Each row comes from the steps of one path. Every step used is in the known rows, and no mark comes twice. Write the path behind each row, first mark first.
Known rows:
gele, zigon, zipug, paba: 0.878 -1.139 -0.547 -0.307 -2.165 3.395 -1.332 -2.791 0.879 1.515 1.023 -0.204 4.686 -3.125 0.714 -0.149 -0.098 -5.257 -0.787 3.097 2.443 4.996 -2.967 0.096 -4.258
gele, zigon: 1.249 4.955 0.820 -1.955 -2.018 -0.312 0.740 -4.545 -2.201 -0.193 4.360 -1.161 3.484 -4.012 0.094 0.469 -0.442 -1.859 -0.877 -0.940 0.164 1.883 -1.173 0.217 -1.486
zigon, badig, paba, zipug: 1.878 0.272 -0.079 1.683 4.164 -1.988 -3.542 5.828 1.975 2.832 0.714 3.097 -3.404 1.860 0.463 -0.449 0.554 -0.206 -6.613 0.590 2.494 -0.920 -1.509 -3.736 1.212
paba, mipil: 0.916 6.180 2.019 0.063 -1.024 -1.256 0.221 -2.720 -3.865 -0.837 -1.364 -0.500 2.984 -0.964 -1.212 -0.761 -1.256 2.983 0.297 -0.016 -3.515 -2.346 0.672 -1.472 0.700
mipil, zigon: -1.481 1.510 -3.046 -1.420 -1.366 1.575 2.218 -0.613 -1.016 -1.339 1.531 -1.394 1.688 -2.558 -1.897 -2.184 -1.328 -0.655 0.548 -1.049 -3.808 -0.733 2.360 3.899 5.138
dapus, tuzar, paba, zipug, zigon, badig: 2.962 1.196 5.586 -3.030 5.262 -1.044 -1.672 3.319 3.107 7.992 -5.244 -0.741 -5.258 4.560 1.515 1.406 -1.162 1.085 -1.141 -3.676 2.847 0.421 -0.505 -0.504 -4.484
badig, paba, zipug: -0.241 0.538 -0.575 0.860 0.269 -0.664 -0.814 4.658 1.792 1.145 0.759 3.030 -2.388 -1.500 2.846 -0.390 -0.798 0.557 -7.191 1.224 1.237 -0.037 -2.533 -1.522 2.849
dapus, tuzar: 1.452 3.597 0.386 -3.625 1.336 -0.200 -0.186 0.261 -3.666 1.857 0.681 1.400 0.727 1.934 -0.855 0.530 0.504 -0.264 -0.499 -3.192 -1.248 -1.780 0.034 2.351 2.760
mipil, zigon, zipug, paba: -1.395 -4.452 -4.539 0.165 -1.392 5.119 0.345 1.268 2.481 0.228 -2.043 -0.685 2.703 -1.595 -1.251 -3.007 -0.831 -3.885 0.359 3.034 -1.650 2.264 0.778 3.740 2.360
tuzar, paba, gele, zigon, zipug: -3.614 -0.890 2.038 -0.034 -0.256 -1.976 0.301 -1.641 4.574 -2.136 1.959 -0.307 -2.568 -1.240 1.358 -0.839 0.094 -0.164 3.836 -0.023 4.398 2.346 -3.579 -1.037 -6.417
teda, dapus, tuzar: 0.433 1.858 -1.438 -4.399 -0.852 0.398 -1.135 -3.340 -2.807 -0.047 0.600 1.368 -1.283 -0.466 -0.321 0.677 -0.702 -1.384 -1.815 -4.643 1.220 0.441 1.931 1.693 4.941
badig, paba: -1.285 1.404 -1.765 0.576 -0.878 -0.260 1.215 2.718 -0.251 0.657 2.726 2.195 0.058 -2.537 1.135 1.125 1.313 1.107 -4.351 1.113 -0.048 -2.162 -0.659 -0.623 2.295
zipug, paba: 2.921 -1.189 0.173 -0.328 -3.272 3.790 -0.380 0.050 -1.744 3.572 0.204 1.423 3.601 -0.140 -1.185 0.351 0.233 -0.277 -2.296 0.751 -2.621 1.726 0.313 1.082 -0.316
teda, dapus, tuzar, paba, badig, zigon: 0.153 1.354 0.784 -1.929 1.751 -3.935 -0.190 -2.118 -2.714 -0.164 -0.904 -0.916 -4.541 -1.882 0.916 4.271 0.812 0.346 0.737 -3.858 0.778 1.960 1.900 -0.426 2.416
teda, dapus, tuzar, paba, gele, zigon: -1.908 -0.321 2.802 -4.379 -2.893 -2.165 -0.097 -3.633 3.017 -1.545 -0.267 -0.091 -6.407 -2.577 2.382 1.233 -1.777 1.584 2.868 -6.734 5.240 3.958 -1.119 -1.907 -2.435
zigon, zipug, paba, mipil: 0.697 0.597 0.569 1.558 -0.849 2.548 -1.499 -1.145 -0.951 0.715 -4.519 0.221 4.136 -0.098 -0.528 -1.236 -0.724 -0.555 0.620 3.704 -1.227 0.898 -1.321 -1.343 -1.937
tuzar, dapus: -0.205 -0.024 2.701 -2.362 -2.039 0.135 3.358 -3.583 -3.167 1.735 4.339 -0.295 3.702 -2.177 -1.868 2.256 1.207 2.211 -3.368 -0.544 -2.703 -2.343 -1.225 0.867 -2.627
tuzar, paba, gele: -1.788 -1.169 2.851 -0.164 -1.669 -1.637 1.286 1.244 2.113 -0.087 1.230 1.421 -3.367 2.084 -0.085 -0.323 0.574 4.913 2.507 -2.261 -0.468 -0.581 -0.180 -0.287 -2.747
badig, zigon, zipug: -1.779 0.861 -4.875 2.196 5.471 -3.543 0.046 0.592 -1.984 -1.886 4.612 1.049 3.857 -1.632 0.059 -0.576 0.947 -1.611 -1.980 3.991 -0.423 -2.960 -1.814 1.421 3.314
badig, zigon, zipug, paba, tuzar, dapus: 2.667 -6.444 0.306 3.349 0.858 -0.347 1.404 -0.342 -2.169 0.168 2.232 -0.294 4.727 2.734 1.253 1.479 0.692 0.731 -0.262 4.231 -0.646 -1.275 -2.049 0.230 -4.030
teda, dapus: -0.030 1.407 -1.888 -2.300 -2.705 0.749 -0.268 -5.377 -1.951 -1.139 3.156 0.745 0.721 -2.519 -1.020 -0.052 -0.447 -1.260 -2.883 -1.750 -0.041 0.873 2.428 0.998 3.801
dapus, tuzar, paba: -1.652 1.199 1.819 -3.937 0.429 -1.759 1.722 1.200 -1.700 4.032 -0.538 1.031 -2.682 0.830 0.031 1.439 1.260 1.477 1.715 -3.427 -1.052 -1.535 0.958 1.855 -0.752
tuzar, paba, badig, zigon: 0.235 2.576 2.087 1.466 1.786 -4.196 1.274 -0.257 -2.821 0.427 1.492 -1.411 -0.758 -1.148 -0.411 3.562 2.037 1.543 0.841 0.421 -2.684 0.341 0.648 -0.569 -0.512

Which path is each row?
-1.927 -0.224 -4.064 1.546 2.331 -0.287 0.190 5.111 2.151 0.287 0.663 0.243 -1.853 -1.369 -1.843 -1.323 0.466 -0.662 -2.128 -0.368 -0.362 -2.414 1.975 -0.820 4.206 | mipil, zigon, badig, paba
-3.468 3.391 -2.339 1.415 -1.548 -0.425 2.730 2.377 0.551 -3.055 -3.591 -1.255 -0.314 -6.009 0.969 -1.501 -2.247 3.276 -0.294 0.966 -2.743 -2.437 1.160 -1.719 4.515 | badig, paba, mipil, zigon
-5.743 2.097 -4.211 2.349 1.019 -0.276 1.305 2.676 2.828 -4.327 -3.949 -0.977 -0.524 -5.237 1.100 -2.697 -1.771 0.260 0.664 3.810 -0.414 -2.621 -0.220 -1.173 3.993 | badig, paba, mipil, zigon, zipug
2.888 -3.500 1.785 0.898 -3.666 3.569 -1.342 1.954 1.274 0.620 -0.136 2.271 1.140 3.074 -0.681 -0.817 -0.575 3.326 -0.744 -1.094 -0.876 2.311 -1.371 0.059 -1.261 | zipug, paba, gele
3.219 -0.221 4.557 1.209 -0.392 -2.797 0.687 -1.735 -0.616 0.604 4.519 -1.166 -0.111 1.446 0.768 2.828 1.398 0.865 -0.779 -1.331 3.544 -1.165 -1.756 -5.467 -7.557 | gele, zigon, badig, paba, tuzar, dapus
0.921 -1.731 3.042 1.005 -3.145 -1.246 2.977 -0.245 -1.365 -0.163 3.502 0.394 -0.221 1.885 1.995 2.541 1.343 3.883 -1.598 0.236 -0.190 -3.189 -0.368 -1.523 -2.835 | badig, paba, tuzar, dapus
4.068 -0.763 2.285 0.869 -1.302 4.893 -3.569 -1.964 -0.257 1.395 -1.898 -0.404 2.702 3.213 -1.749 1.240 1.996 -4.305 0.226 2.413 -0.131 5.162 -0.449 0.885 -1.891 | zigon, zipug, paba, badig
-1.641 0.836 0.385 2.332 4.414 -3.997 0.056 -0.271 -1.021 -0.758 1.654 -1.240 -0.630 -0.155 0.108 2.249 2.861 -1.331 1.879 2.889 -0.255 0.345 -0.542 0.277 -1.031 | tuzar, paba, badig, zigon, zipug
0.999 -3.001 -1.717 0.546 -0.817 3.935 -1.375 0.168 0.263 2.369 0.193 1.380 3.800 0.971 -0.923 -0.889 0.921 -3.412 -1.504 3.702 -0.063 1.957 -1.089 1.851 -0.824 | zigon, zipug, paba
2.019 -2.252 -0.622 0.643 -2.123 6.358 -1.712 -0.716 1.643 -0.870 -3.720 -2.662 1.613 0.842 -1.744 -1.058 0.094 -5.069 2.154 1.604 -1.521 5.397 1.419 3.227 1.424 | mipil, zigon, zipug, paba, badig
3.315 -0.423 4.576 -0.986 -2.960 -0.608 2.462 -4.373 -4.245 -0.319 4.121 -1.150 2.497 4.150 -0.651 1.371 0.490 2.635 1.115 -1.906 -2.364 -2.629 0.770 0.811 -3.396 | paba, tuzar, dapus
-2.434 3.349 2.275 -3.695 -1.417 -2.526 0.948 -3.620 -1.853 0.675 -5.441 -0.236 -4.311 -2.740 0.778 1.216 -1.710 2.853 2.081 -3.882 0.060 -0.464 2.576 -1.901 0.389 | teda, dapus, tuzar, paba, mipil
0.212 -3.374 -4.560 2.882 2.942 0.361 -0.448 2.322 -0.866 1.068 1.139 1.599 4.931 -1.322 0.391 -0.127 0.657 -1.944 -2.925 5.137 -0.842 -0.041 -2.093 0.947 1.134 | badig, zigon, zipug, paba
3.212 -3.569 -2.607 4.266 1.838 -0.392 -1.300 1.393 -1.878 -0.690 1.581 0.771 3.659 4.932 1.678 -0.859 0.184 -1.847 1.513 4.134 -0.542 -0.155 -0.015 0.841 0.435 | badig, zigon, zipug, paba, tuzar
2.015 -4.532 -2.585 1.540 -2.385 4.474 -0.453 0.319 1.229 -1.555 -1.801 -1.610 1.468 4.757 0.068 -3.682 -1.377 -3.633 4.906 1.931 -1.326 2.018 2.724 3.828 1.573 | mipil, zigon, zipug, paba, tuzar
1.683 -0.841 -2.399 2.886 1.410 -0.903 -0.771 4.386 0.916 -1.574 0.783 -0.571 -3.171 4.908 -0.633 -2.056 0.182 -0.232 2.391 -1.553 0.012 -2.708 3.893 -0.791 3.362 | mipil, zigon, badig, paba, tuzar
0.796 1.730 3.854 -4.441 -1.977 -0.154 -1.091 -4.515 -1.247 1.199 -2.718 -1.045 -5.553 0.479 -0.205 3.816 1.211 -0.990 2.092 -5.543 1.413 3.490 3.111 0.478 0.396 | teda, dapus, tuzar, paba, badig
-5.892 1.590 -0.414 -2.190 2.681 -1.664 2.103 0.857 0.921 -1.060 -7.156 -2.558 -3.393 -1.725 0.273 -2.113 -1.652 0.563 6.697 -0.534 -1.128 -2.193 1.184 1.273 1.046 | dapus, tuzar, paba, mipil, zigon, zipug
-2.914 -0.164 -0.626 1.848 0.177 -1.132 -1.307 1.497 5.407 -4.565 2.745 1.550 -1.565 -2.820 3.186 -0.735 0.121 -0.540 -0.893 1.539 6.354 1.268 -5.712 -3.170 -2.600 | badig, paba, gele, zigon, zipug
-6.539 0.085 -2.303 -3.063 0.587 -0.859 1.434 -2.508 1.944 -3.030 -7.465 -2.519 -5.114 -4.385 0.743 -1.915 -2.866 -0.568 5.267 -1.797 0.911 0.104 2.964 0.329 2.999 | teda, dapus, tuzar, paba, mipil, zigon, zipug
-0.967 -6.439 -2.909 1.511 -1.517 5.026 -1.099 2.918 5.474 -2.572 -2.513 0.311 0.098 1.659 -0.691 -4.006 -1.862 -0.313 2.414 0.948 -0.105 2.462 -0.855 2.454 1.290 | mipil, zigon, zipug, paba, gele
-3.544 3.541 -2.561 0.456 1.162 0.237 0.787 -1.789 -0.145 -4.395 -3.247 -2.604 1.917 -2.575 -1.382 -3.869 -2.423 -0.941 3.205 2.084 -2.519 -1.923 1.040 1.201 3.424 | paba, mipil, zigon, zipug
2.857 -2.098 3.428 2.090 0.718 -2.252 0.336 1.182 -1.116 1.150 3.279 0.489 -1.066 5.434 -0.679 2.252 2.451 2.794 -1.174 -0.821 1.070 -4.092 0.317 -3.710 -4.440 | zigon, badig, paba, tuzar, dapus
4.083 3.423 1.985 -0.466 2.807 1.152 -1.161 -0.970 0.000 4.232 0.771 -1.462 2.566 2.310 -1.824 1.084 0.204 -0.075 -2.069 -1.344 0.369 -1.048 0.816 0.199 -2.550 | zipug, zigon, badig
0.670 -0.815 0.431 2.819 2.775 -1.807 -3.052 6.071 3.313 -0.532 1.588 3.531 -3.535 4.118 -1.239 -0.230 1.495 3.382 -2.205 -1.768 2.656 -2.483 -1.752 -4.421 -0.351 | zigon, badig, paba, gele
